What can hang from each mark:
kino: vopo zinivom
pomif: gepeg
mogolod: tikev vopo
gepeg: donu medam pomif
medam: donu gepeg vopo zinivom
tikev: donu medam
vopo: kino medam pomif
zinivom: donu kino medam
donu: gepeg kare medam vopo

Each row was made from one small tree. Brackets hold a mark, then the marks that hang from it, in alphabetical order. Every link used is in the known rows. Write each row's tree.
Known rows:
(mogolod tikev (vopo kino)): [  3  -1  43  -4 -42  20  35 -38 -32  42 -15 -40 -69 -22  16 -44   9  -8
  23  -3 -54   7  19 -20   1  50 -10  -1 -15 -58  38  10  -7  20]
(mogolod (tikev (donu vopo))): [ 38   0  66   9  -3   5 -21  19 -33  47  14 -39   9  38  -6 -14  33  35
  32   7 -23 -25  17  14  11   1  36 -19 -40 -34   3  14   4   8]
(tikev (donu (gepeg medam pomif) kare vopo)): [-14   0   3  46  23 -13 -35  -3  25   2 -15   2  36  48 -31  44  10  50
  32   9 -40   5  11  45 -21   0  15  -5  12  24  14   6  -8  17]
(donu kare (vopo (kino zinivom) pomif)): [ -8  17 -13 -60  32   6 -41 -30 -62   7  -9  20 -13   5 -29  18 -51  42
 -14 -34 -32  -9  -5  21 -19  11  31  16  -8  30 -26 -11 -16  28]
(vopo (kino zinivom) (medam (donu kare) gepeg) pomif): [ -6  -2 -25 -28  44 -10  -4 -18 -16 -49 -47  59 -16 -44 -12  16 -23 -35
 -30 -11  33  -6 -29  -2 -46  -9 -24 -17   7  26 -23 -11  16   1]
(vopo medam): [ -2  -5  17  -5  -7  11  28  -8  38  21  24 -10   1  23  33  -1  13 -21
  22  38 -11   0  -3 -28  14 -28 -22   0 -30 -24   1 -10  -8 -11]
(tikev (donu gepeg (vopo (medam zinivom) pomif))): [ -1  54  -8 -44   5  -6 -16  15 -43   6  34 -28  14  50 -27  10   9  20
   7  -7  28  33 -16  42  25 -41  29  -9 -25  39 -15   3  23   7]
(gepeg (medam vopo)): [ 17 -55  22  55 -30   9  38   8  63  18   2   4   1 -10  29  10  28 -16
 -24  29 -13   0  26 -14  -6  -1 -14   0  -8 -36  21  17 -30 -28]
(mogolod (tikev donu)): [ 15 -12  54  14  -1  13   5  18 -15  41  15 -40   5  19   4 -30  39  14
  29  14 -13 -17  28  11  22  19  11 -16 -35 -41  16  -4   4   4]
(medam (donu vopo) zinivom): [ 13  -4  19  12 -24  10 -40  19 -18  17  23  -7  -3  25   8  -1  30  14
 -16   4  15  -5   1 -42  -8 -27  40  -3   5   9 -11  36  14  -4]
(zinivom (donu kare) (kino vopo) (medam gepeg)): [ 32  -5  16  30  11 -21  -3  45 -15   8   0 -33  11 -37  14 -21  19  14
  12 -10   7 -27 -20  -7  56  18 -66 -22 -11 -34   1 -20  -1   0]
(vopo (medam gepeg zinivom)): [ 17  11  25  21   5  19  66   0  44  -2  15   0 -29  -9  25 -10  39 -27
  -7  13  34   2  -4 -24  24 -44 -23 -14 -13   2  -2  14  27 -26]
(pomif (gepeg donu)): [  6 -14  19   6 -30   2  19  -6  37  -3  26   3  12  18   0   8 -29 -21
  15  15 -19 -38   5 -38  -1 -23   8  17  17 -10   6   7 -19  -9]
(vopo (medam donu)): [ -2 -25   9   6 -16   0  -7   7  29   2   7   4  13  16  32   0  23 -40
   9  46  13   1 -12 -49 -15 -29 -19 -10 -16 -24  -1   1   2 -12]
(gepeg donu medam pomif): [-24 -59 -11  31 -27  -9  30 -35  78 -12 -15  33  -2 -17   6  40  -2 -21
  25   1 -63 -40  27 -20   0  24 -35  42  20 -41  48  -4 -20   7]
(vopo (kino zinivom) (medam donu gepeg) pomif): [  3 -14 -13 -46  11 -18  12   5 -10 -46 -34  49 -27 -49   1   7 -25 -40
 -38  -4  41 -16 -17 -19 -32  -6 -16 -14   0   0 -10 -12   9 -11]
(kino (vopo medam (pomif gepeg))): [ 17   8  20  -6  -3   2  58  14 -13   7  20   9 -41   8  16 -20 -39 -31
   5  18  19 -21 -15  -7  33 -46 -15   3 -12   7   5 -17  -1 -22]
(vopo (medam gepeg (zinivom kino)) pomif): [-15  31 -18 -29  10   7  49  10  10 -29   1   2 -43 -11  28 -21   5 -38
 -20  -9  48  14  -4   7  44 -14 -43  -3 -28  -9  -2 -11  15 -27]
(donu kare medam): [-11  22   0  22  24  13   7  -7  22  31  28 -37  35  42   6 -11  -2   5
  33  33 -31  33  -1 -19  -2   3  32   6  -6   3 -11 -20 -11  15]
(tikev (medam donu gepeg vopo zinivom)): [ 38 -33   7  68  -5   7  28  18  41 -21  -6  14  -2 -36  26 -12  80 -40
 -65  12  84  24   3 -14 -10  -9   5 -24   8   5  -8  43  23 -30]
(vopo kino): [-17 -16  10 -23 -32   8   7 -12  -1  24  20 -15 -13   6  12 -13  -2  -1
  10   7 -14   5   9 -22  -2  19  16   9   7 -15   8 -10 -13   3]
(gepeg medam pomif): [-24 -46   3  42 -16   7  36 -12  71  10 -11  20 -22  -9  26  13  10   1
  11  15 -45 -22  38 -17  10  20 -36  24   5 -30  39 -12 -20 -10]
(donu (vopo (medam gepeg zinivom))): [ 39  24  35  15   3   8  37   0  25   4  15   5 -25  10  16   6  31  -7
  -2   2  22  -5 -17 -20  12 -61   3 -17 -16   8 -15  34  26 -22]
(medam (gepeg donu pomif) (vopo kino) zinivom): [  7 -37 -18   7 -42   0  45 -31  26 -54 -24  38 -24 -78  -3   4  24 -37
 -22 -28  25 -23  11   2  -9  14  -3  22  40  -2  32  29  36 -21]
(kino (zinivom donu (medam gepeg))): [ 43 -14  28   2   5  -9  10  44  21  13   9 -10  18 -63   1  -4   9  36
 -18 -10  -7 -51  14 -36  43   6 -59 -15 -20 -41 -10 -23 -15  -5]
(kino (vopo (medam (donu kare) gepeg) pomif) zinivom): [ 34 -13   9  13  59  -9  18  13 -20 -41 -34  41 -18 -36  -1   4 -12 -27
 -33  22  41 -34 -28 -10 -17 -37 -12 -22 -19  17 -11  -5  17  -5]
(vopo kino (pomif gepeg)): [-20  13  -5 -40 -33   5  23  -6 -23   5  15  14 -38   1  -7 -19 -50 -10
  -6 -21   4   1   5   0   4   4   4  13  21  17  -4 -20 -14 -10]
(zinivom (kino vopo) (medam gepeg)): [ 45 -15  35  29  -2 -23  26  46   4   6   3 -22 -21 -16  51 -18  24  -4
 -13  26  27 -28  -3 -25  58  12 -26   1 -21 -44  23   2  -8 -24]
(tikev (donu kare vopo)): [ 13  -3  40  30  24   7 -47  -1 -18  27  21 -19  50  61 -17  13  20  44
  29  13 -14  -4   1  29 -10 -14  41 -18 -21  14 -19   3   3  14]
(pomif (gepeg (donu kare vopo) (medam (zinivom kino)))): [-18   7  -8  32  14  -2 -13 -16  22 -12  -8  25  -3  31  -9  40 -43  -8
   0 -38 -35 -19  -5   7  -5  -5  -4  18  44  16   5  44  -6  -2]
(vopo medam pomif): [-10   9  -9 -33  -6   6  31 -15  10  12  18   0 -14  13  19  -1   0 -26
  11  17  -3   9  -6  -7  24 -21 -35   9 -40 -16  -4 -28  -9  -5]
(tikev donu): [  0 -30  37  19  -7  11  -5  19   7  25  33 -29  36  34   6 -15  24  18
  17  28   3  -7  26  11  14   6  26 -12 -22 -17   8 -19  -6  -5]
(tikev (donu kare (vopo pomif)) (medam gepeg zinivom)): [ 19  24   4  36  60   0   4 -16 -26  -4   2  12   8  24 -33  13  45  23
 -16 -47  45  29  -5  78  18   2  25 -20  -8  55 -32   6  34  15]

Which tree is each row?
[-29  31 -63 -23 -25 -10 -21   3  -5  -7   0 -40  55 -27 -35 -21 -17  14
  36   1 -24  48  -9  16 -21  23   6  -1  35  12   2 -27  -1  21]	(zinivom (donu (gepeg pomif) kare (medam (vopo kino))))
[-28 -14 -30 -52 -30 -13  -8 -13 -23 -13  -9  27 -17  -9  10   1 -13 -53
   1   1  21  20 -25 -18 -21   0 -20   4   4  -8  -2 -19   9  -1]	(vopo kino (medam donu) pomif)
[  8  39  18   7  26   1 -47  -2 -29  19 -13 -32  19  43 -35   3  31  57
  54   9 -36  -7   3  43  -3   1  23 -11 -18  10   5  12  13  28]	(mogolod (tikev (donu (gepeg pomif) kare vopo)))
[ 37 -15 -15  -3 -39 -16  16   1  10 -11   9  27  10 -31   4  24 -10 -33
 -27 -10   9 -28  -4  -5  28  -7 -47  39   0 -13   3   8  -7 -22]	(zinivom (medam (vopo (pomif (gepeg donu)))))
[-18 -13  -2  60   8  14  34 -32  47  -1   3  29 -11   1 -19  33 -17 -25
  -1 -29 -35 -16   7  -7  -3  -9 -17  18  57  28  12  30   5  -1]	(pomif (gepeg (donu kare) (medam zinivom)))
[-40  60 -45 -65 -36   6  11   8 -36  -1  13 -67 -20 -12  -1 -43 -27  -3
  10 -18  -4  45  -3   6  50  12 -67 -14 -30 -29  13 -27  -7  18]	(mogolod (vopo (medam (zinivom (donu gepeg) kino)) pomif))
[ 17 -41   8  -1  -4  10  33   3  27 -42 -38  38 -22 -77  14  -9  -2   5
 -42  10  20 -40  29   1 -21  14  -2   7   4 -13  20   2   0 -30]	(medam (gepeg pomif) (vopo (kino zinivom)))
[-19 -15  -5 -67  -7   2  -1   3 -10  12  10  -9  11 -42  -5 -12 -41   5
  15 -15 -25 -25  -1 -18   7   6 -36  -9  -7 -30  -5 -37  -7  12]	(vopo (kino (zinivom donu)) medam)
[ 23 -44  -6  36  41  -3 -10  -9  14 -41 -49  44  16 -53   3  10  25 -24
 -62   4  52  11  -8   9 -58  20  10 -24  19  17 -18  22   6  -9]	(tikev (medam (donu kare) gepeg (vopo (kino zinivom))))
[ -1  39  -7   6   8  -2  14  26  18 -19   2 -15 -10  13  22 -23  -4  11
   9   0   9   3  14  -7  21   7  34  15   0  -5   9   4  16 -13]	(donu (medam (gepeg pomif) (zinivom kino)) vopo)
[ -4 -62   3  58 -28  13  39  -4  75  -1 -19  25 -12 -30  31  13  27 -11
 -15  25 -22 -15  41  -4  -3  14 -38  19  -2 -37  41   6 -17 -28]	(gepeg (medam vopo) pomif)
[-18 -89 -15  20 -18  -3  -9   6  32 -35 -58  60 -11 -74  18  19 -10 -16
 -52   7  -3 -31  36 -12 -51  41 -15  19  34 -25  38   9  -7 -19]	(gepeg (medam donu (vopo (kino zinivom))) pomif)
[-14  26 -13 -46 -38 -12 -31 -12 -10   2   2 -13  -9  25 -15  11 -15  37
  26   8 -28   7  -3  -8 -12  -2  36  19  14  12  12   5 -15  15]	(donu (gepeg pomif) (vopo kino))
[ -5   9   3 -44 -49   7 -26   6 -48  36  33 -29  -6 -12 -22 -18  -6  35
  14 -55 -19   0  -1 -10  16   5  14  -8  22   0 -11   3  11  18]	(medam (zinivom (donu (vopo kino))))
[ -2   4 -18 -23 -18 -22 -31  -6 -37  -3  -9  39 -15  18 -11  11 -34 -17
 -20 -31  26  18 -21   4 -28   6  27   7  31  31 -24   7  -7   4]	(tikev (medam (donu (vopo kino (pomif gepeg)))))
[ 11  52 -14 -16  18 -22   5 -23 -31  -3  -3   3  -3  20 -31   7 -28   4
  15 -24  -7  38 -33  14 -27   1  51  -3  12  33 -30  -7   3  18]	(donu kare (medam gepeg) (vopo kino pomif))
[-30  11  -8  17  22   7 -28   0  11  -4   6 -25  45  39 -22   2  22  41
  37  31  -8  11  16  39   0   5  12  -2  -3  25  10 -23   2  16]	(tikev (donu (gepeg pomif) kare))
[ 10  35  11  18  23   2 -22  -8   1  38  28 -32  40  64  -4   5  -7  25
  38  23 -43  25 -14 -15 -13 -16  57   3  -9  13 -24   1 -12  19]	(donu kare medam vopo)
[  6 -22   3   6  30  -4 -47 -11  -9 -44 -58  59  -8 -33 -15  26 -14  25
 -17  -9   3 -41  -6  -9 -63   2  22  -5  27  24  -9  17  14   7]	(medam (donu kare (vopo (kino zinivom))) (gepeg pomif))
[ 10  -9  11  53  23   9  -8  16   4  16  21 -37  80  31  -2 -17  24   3
  16  38  11  35   9  34 -17   6  47 -12 -14   4  -7 -13  10  -2]	(tikev (donu kare (medam vopo)))
[-44  13 -37  -1  28  18 -17  -3  -4  18  19 -41  25   1   4 -28  17  12
  10 -36   0  35   7  24  50  41 -43  -7  -4  -3 -15 -26  -1  24]	(tikev (medam (zinivom (donu kare) kino)))
[ -1  41 -18 -97  -6 -15 -37   0 -57   2   9 -12 -13  15 -35  13 -55  50
 -20 -10 -16   3  -4   3 -10  -2  56  15  -7  23 -15  -5 -36  22]	(donu gepeg (vopo (kino zinivom) pomif))
[-10   5 -18 -13  11 -11   1  -3 -32 -29   1   5  -8  13 -10  -6 -67 -25
  11  -7  -2 -34 -16  12  20   1  -2  23   9   4   9 -12 -15   4]	(zinivom (kino (vopo (pomif (gepeg (donu kare))))))
[-38  65 -45 -30  29   8 -35 -12   0 -19  -9 -14  -2  42   8  10  -2  20
  27   9  -6  25 -17  22  15 -25 -18  14 -10  30  -1  11  16   5]	(donu (gepeg pomif) kare (vopo (medam (zinivom kino))))
[ -3 -26  15  29  23  -8 -47   1  -4  -7 -40  60  -8   0 -21  42 -62  12
 -30 -21 -24 -29  -5 -15 -74  -4  23  -6  59  33 -10  33 -14   1]	(pomif (gepeg (medam (donu kare (vopo (kino zinivom))))))
[-17  84 -45 -60   5 -24 -35 -19 -53  16  15 -35  20  56 -46  10 -46  23
  28  -8 -28  68 -36  15 -24   1  71  12  14  49 -27 -10 -16  39]	(donu gepeg kare medam (vopo kino pomif))
[ 21 -21  11  -3 -17   8  28 -24  -4  29 -13 -14 -27 -28  21 -25  45 -28
  -7  -6  -1  26   8  17   5  44  -4   3 -12 -36  14  18  -4   1]	(mogolod (tikev (medam (vopo kino))))
[ -7 -11 -27   4 -21   6 -23  -3 -34 -27 -22  42  -5 -21 -13  -5 -22 -34
 -39  -8  41  16 -17  11 -51  -5  -3  -7  37  34 -19  10   7 -18]	(medam (donu kare) (vopo kino (pomif gepeg)))
[-32  22 -25 -23 -24   0 -43  47  -7 -11  17 -45   9  29  17 -23  11   0
 -20  30  39  31   5 -37   6   1  23  -4   9   0   5  18  -9  -6]	(medam (donu gepeg) (zinivom kino))
[ 23  37 -18 -19  10 -27 -42  25 -32   1  -9  -9  17 -15 -11  10   2  30
   6 -46  -5  -6 -28  17  42  12 -73 -15 -29 -20 -33 -21 -11  10]	(zinivom (donu kare (vopo pomif)) kino (medam gepeg))
[-22  -6   3  46  53  24   2 -20  -1  23  25 -19  31  31  -4  -7  52  14
   4 -14  21  36  17  56  28  26  14  -4   0  35  -9  -9  27  19]	(tikev (donu kare) (medam zinivom))
